Every row comes from one small tree of marks. Brackets hold a mark, then the marks that hang from it, in the order of their numbers. Every link used is in the known rows. Which tree was each row made from?
Known rows:
(q_481 (q_223 q_487)): [ 4.595  6.752 -4.139 -2.069  2.748  0.957  1.817 -0.668 -5.518 -4.110
 -2.018  1.513 -4.408  6.508  0.339  1.417 -0.174 -0.727 -2.771]
(q_356 q_212 (q_223 q_487)): [ 7.597  4.929 -2.916 -0.995  0.586  2.586  1.516  1.008 -5.206 -3.368
 -1.085  1.696 -4.006  4.861  0.097  2.793 -0.978 -3.104 -0.627]
(q_223 (q_487 q_356)): [ 2.786  6.706 -0.777  3.589  1.281  1.064  0.536  0.453 -3.331 -4.342
 -0.816  2.180 -4.223  4.102  0.785  2.196  0.645 -1.675 -1.371]
(q_223 (q_487 (q_356 q_212) q_373 q_481)): [ 5.756  6.928 -1.624  1.563 -0.347  2.182  1.277 -0.325 -2.572 -3.114
 -1.401  2.388 -2.145  5.346  1.327  3.294  0.238 -2.499 -3.385]
(q_487 q_356 (q_481 q_223)): [-0.351  7.397 -3.167 -3.560  4.478  0.866  0.408 -0.362 -3.177 -3.388
 -3.859  0.925 -3.658  4.787  1.530  0.058  1.394  0.763 -3.219]
(q_487 q_356 q_373): [-1.499  7.290  1.082  5.994  0.180  1.313  1.575  0.154 -1.692 -4.443
  0.746  2.026 -4.557  2.806  1.786  0.741 -0.191 -1.996 -1.629]
(q_212 (q_356 q_223) q_373): [ 3.149  5.548 -1.859 -4.639  2.585  2.221  1.376  1.370 -3.721 -2.511
  3.407  0.682 -6.881  3.158 -0.430 -0.057 -0.507 -3.280  2.620]
(q_223 (q_487 q_356 (q_373 q_212) q_481)): [-0.537  7.868 -0.878  1.854  0.698 -0.345  0.959  0.494 -3.631 -2.997
 -0.525  2.941 -5.098  5.242  2.183  3.920  0.604 -1.280 -2.582]
(q_487 q_223): [ 0.387  6.907 -0.803 -6.947  2.797  0.277  1.225 -0.256 -1.210 -3.745
 -2.283  2.462 -4.304  3.230  1.400 -0.071  0.673 -1.198 -0.693]
(q_212 q_356 q_373): [ 3.302  6.404 -0.313 -5.613  2.053  1.482  1.539 -0.242 -1.361 -2.503
  3.879  1.552 -5.064  4.431 -0.472 -0.217 -0.059 -3.557  2.215]
(q_356 (q_212 q_373) (q_223 q_487)): [ 9.014  5.071 -0.691 -2.030  1.982  3.115  0.889  0.622 -5.837 -2.925
  2.168  1.535 -4.240  6.545 -0.280  2.442 -0.858 -2.902 -0.156]
(q_487 q_373): [-0.112  7.068 -0.458  1.364 -0.414  0.964  2.715 -0.362 -2.043 -3.798
  1.145  2.144 -4.834  3.237  1.399  0.161 -1.062 -2.625 -1.180]
(q_373 (q_212 (q_356 q_223))): [-0.860  5.656 -2.838 -4.242  1.488  0.343  1.783  1.887 -3.115 -2.621
  0.832  1.569 -7.054  3.124  0.379  1.774 -0.715 -3.282  2.749]
(q_481 (q_223 (q_487 (q_356 q_212) q_373))): [ 5.922  6.812 -1.654  4.646  1.097  2.872  1.843 -0.856 -4.421 -4.651
 -1.096  1.888 -2.430  7.251  1.000  3.299 -0.445 -1.703 -4.466]
(q_356 (q_223 q_487)): [ 4.058  5.590 -3.672  0.244  1.172  1.369  1.474  1.718 -6.099 -3.740
 -0.996  1.272 -6.394  3.225  0.379  1.718 -0.623 -1.979 -0.423]
(q_356 q_212 (q_223 (q_487 q_373))): [ 6.857  5.423 -2.720  2.616 -1.099  2.848  2.568  1.025 -5.455 -3.657
  0.231  1.822 -4.529  4.566  0.634  3.072 -1.798 -3.547 -1.751]
(q_223 (q_487 q_481)): [ 4.465  6.860 -4.133 -5.314  1.317  0.335  1.269 -0.109 -3.578 -2.459
 -2.245  2.095 -4.317  4.434  0.733  1.478  0.504 -1.708 -1.743]
(q_373 (q_212 (q_356 (q_223 (q_487 q_481))))): [ 2.898  6.072 -6.313 -7.701  1.504  0.141  1.371  2.069 -5.120 -1.525
 -1.404  1.642 -7.108  3.963  0.363  3.509  0.091 -2.779  1.211]
(q_481 (q_487 (q_356 q_223))): [ 1.753  6.132 -2.459  2.021  1.748  1.725  0.493  1.649 -5.650 -4.567
 -1.403  0.878 -5.737  2.808  1.919  2.698 -0.001 -0.758 -1.341]
(q_223 (q_487 q_356 (q_373 q_212))): [-0.537  7.448  1.115  6.515  0.247  0.016  1.299  0.591 -3.793 -4.198
  1.242  3.156 -5.439  5.512  1.889  3.988 -0.245 -1.975 -1.911]

Which tree is each row?
[-1.074  7.769 -5.040 -7.723  1.971  0.027  2.873 -0.539 -2.789 -2.058
 -0.729  1.724 -5.201  5.846  1.357  1.669 -0.256 -1.671 -1.349] -> (q_487 (q_373 (q_212 q_356)) (q_481 q_223))
[ 1.654  6.976  1.681 -0.003  1.334  2.124  1.183 -0.454 -0.065 -4.300
 -1.352  2.773 -2.086  4.088  2.070  1.780  0.441 -2.149 -2.420] -> (q_487 q_223 (q_356 q_212) q_373)
[ 5.478  5.085  0.734 -3.205  2.519  2.912  0.893  0.371 -3.836 -2.734
  2.456  1.320 -4.145  5.490  0.113  0.630 -0.850 -2.656  0.722] -> (q_356 (q_212 q_373) q_223)
[ 2.517  5.198 -0.042  2.281  1.697  2.782  0.496  1.145 -2.893 -3.863
 -1.196  1.246 -3.519  3.289  0.906  1.579 -0.194 -2.300 -0.271] -> (q_487 (q_356 q_212 q_223))
[ 4.692  6.226 -7.402 -3.262 -0.502  1.797  2.657  1.804 -5.315 -2.185
 -0.654  0.969 -7.109  2.007  0.389  2.336 -0.580 -3.443 -0.525] -> (q_212 (q_356 (q_223 (q_487 q_373 q_481))))
[-0.221  7.753 -0.833  5.203  2.058  0.375  1.509 -0.015 -5.467 -4.574
 -0.291  2.338 -5.204  7.423  1.875  3.750 -0.111 -0.290 -3.745] -> (q_481 (q_223 (q_487 q_356 (q_373 q_212))))
[ 1.190  7.311 -2.629 -3.127 -0.944  0.125  3.070 -0.242 -2.810 -3.204
  2.362  2.487 -5.716  5.118  1.654  4.084 -1.231 -3.474  0.049] -> (q_481 (q_487 (q_373 (q_212 q_356))))
[-0.213  7.843 -2.686 -7.955  1.838  0.308  1.831 -0.292 -1.403 -2.764
 -2.745  2.406 -4.387  2.730  2.292  0.223  0.705 -0.890 -2.576] -> (q_487 q_223 q_373 q_481)
[ 4.105  5.703  0.306 -3.361  3.660  2.985 -0.477  0.797 -3.327 -2.156
  0.264  1.005 -3.618  4.993  0.872  1.139  0.719 -1.481 -0.652] -> (q_487 (q_356 (q_212 q_373) q_223) q_481)
[ 2.221  7.648 -2.051 -4.706  0.747  0.787  2.330 -0.631 -3.263 -4.368
 -1.123  2.502 -4.586  3.906  2.614  2.374 -0.256 -1.081 -2.926] -> (q_481 (q_487 q_223 q_373))
[ 3.568  6.486 -5.325 -0.845 -0.031  1.263  2.220  1.458 -6.460 -2.753
 -1.464  1.213 -6.832  2.872  1.295  2.043 -0.663 -1.728 -2.317] -> (q_356 (q_223 (q_487 q_373 q_481)))
[ 6.398  6.082  0.021  2.567  0.660  2.179  0.634 -0.227 -2.303 -4.012
 -0.986  2.505 -1.844  5.686  0.444  3.099  0.298 -2.896 -1.550] -> (q_223 (q_487 (q_356 q_212)))
[ 4.286  5.934 -5.649 -4.206  1.680  1.113  1.179  1.503 -6.068 -2.451
 -2.777  1.136 -6.042  3.118  0.781  1.769  0.121 -1.330 -1.268] -> (q_356 (q_223 (q_487 q_481)))
[-1.639  7.491 -0.883 -6.535  1.015 -0.268  2.460  0.261 -0.459 -3.075
  0.449  3.042 -5.694  3.812  1.587  2.020 -0.185 -2.999  0.651] -> (q_487 q_223 (q_373 (q_212 q_356)))
[ 6.551  6.418 -2.037 -1.919  1.328  1.753  0.265 -0.415 -2.201 -2.815
 -2.797  2.310 -1.656  5.560  0.771  3.006  1.088 -2.104 -2.397] -> (q_223 (q_487 (q_356 q_212) q_481))
[ 3.916  7.001  1.598 -9.082  4.996  1.974 -0.825 -0.944 -0.373 -2.334
 -1.380  2.311 -1.604  5.930  1.449  0.985  2.185 -0.763 -1.676] -> (q_487 q_223 (q_356 (q_212 q_373)) q_481)
[ 0.257  7.906 -2.464 -2.100  1.560  0.138  2.784 -1.161 -5.814 -4.130
  0.120  2.271 -5.080  7.811  2.539  3.571 -1.196 -0.218 -3.533] -> (q_481 q_223 (q_487 (q_373 q_212)))
[ 3.953  6.632  3.707 -4.415  4.232  2.307 -0.522 -0.801 -0.457 -3.599
  0.611  2.538 -1.959  6.186  1.100  1.122  1.451 -1.458 -0.879] -> (q_487 q_223 (q_356 (q_212 q_373)))
[-1.671  6.933 -0.667  4.949  0.618  0.804  1.314  1.690 -5.994 -4.424
  0.765  1.943 -6.876  4.189  2.970  4.516 -0.873 -0.870 -1.823] -> (q_481 (q_487 (q_356 q_223) (q_373 q_212)))
[-0.340  7.933 -0.639 -5.394  1.196 -0.499  2.057 -0.441 -3.378 -3.987
 -0.559  3.476 -5.038  5.666  3.172  3.849 -0.238 -0.826 -2.334] -> (q_481 (q_487 q_223 (q_373 q_212)))
[ 7.723  5.316 -5.010 -5.522  0.987  2.266  1.182  0.928 -5.042 -2.149
 -2.977  1.534 -3.710  4.819  0.395  2.699 -0.234 -2.507 -1.404] -> (q_356 q_212 (q_223 (q_487 q_481)))
[ 2.434  7.233 -2.399 -1.171  2.133  2.449  1.554 -1.223 -2.447 -3.260
 -2.624  1.359 -1.919  6.132  1.745  1.438  0.296 -0.766 -4.562] -> (q_487 (q_356 q_212) q_373 (q_481 q_223))
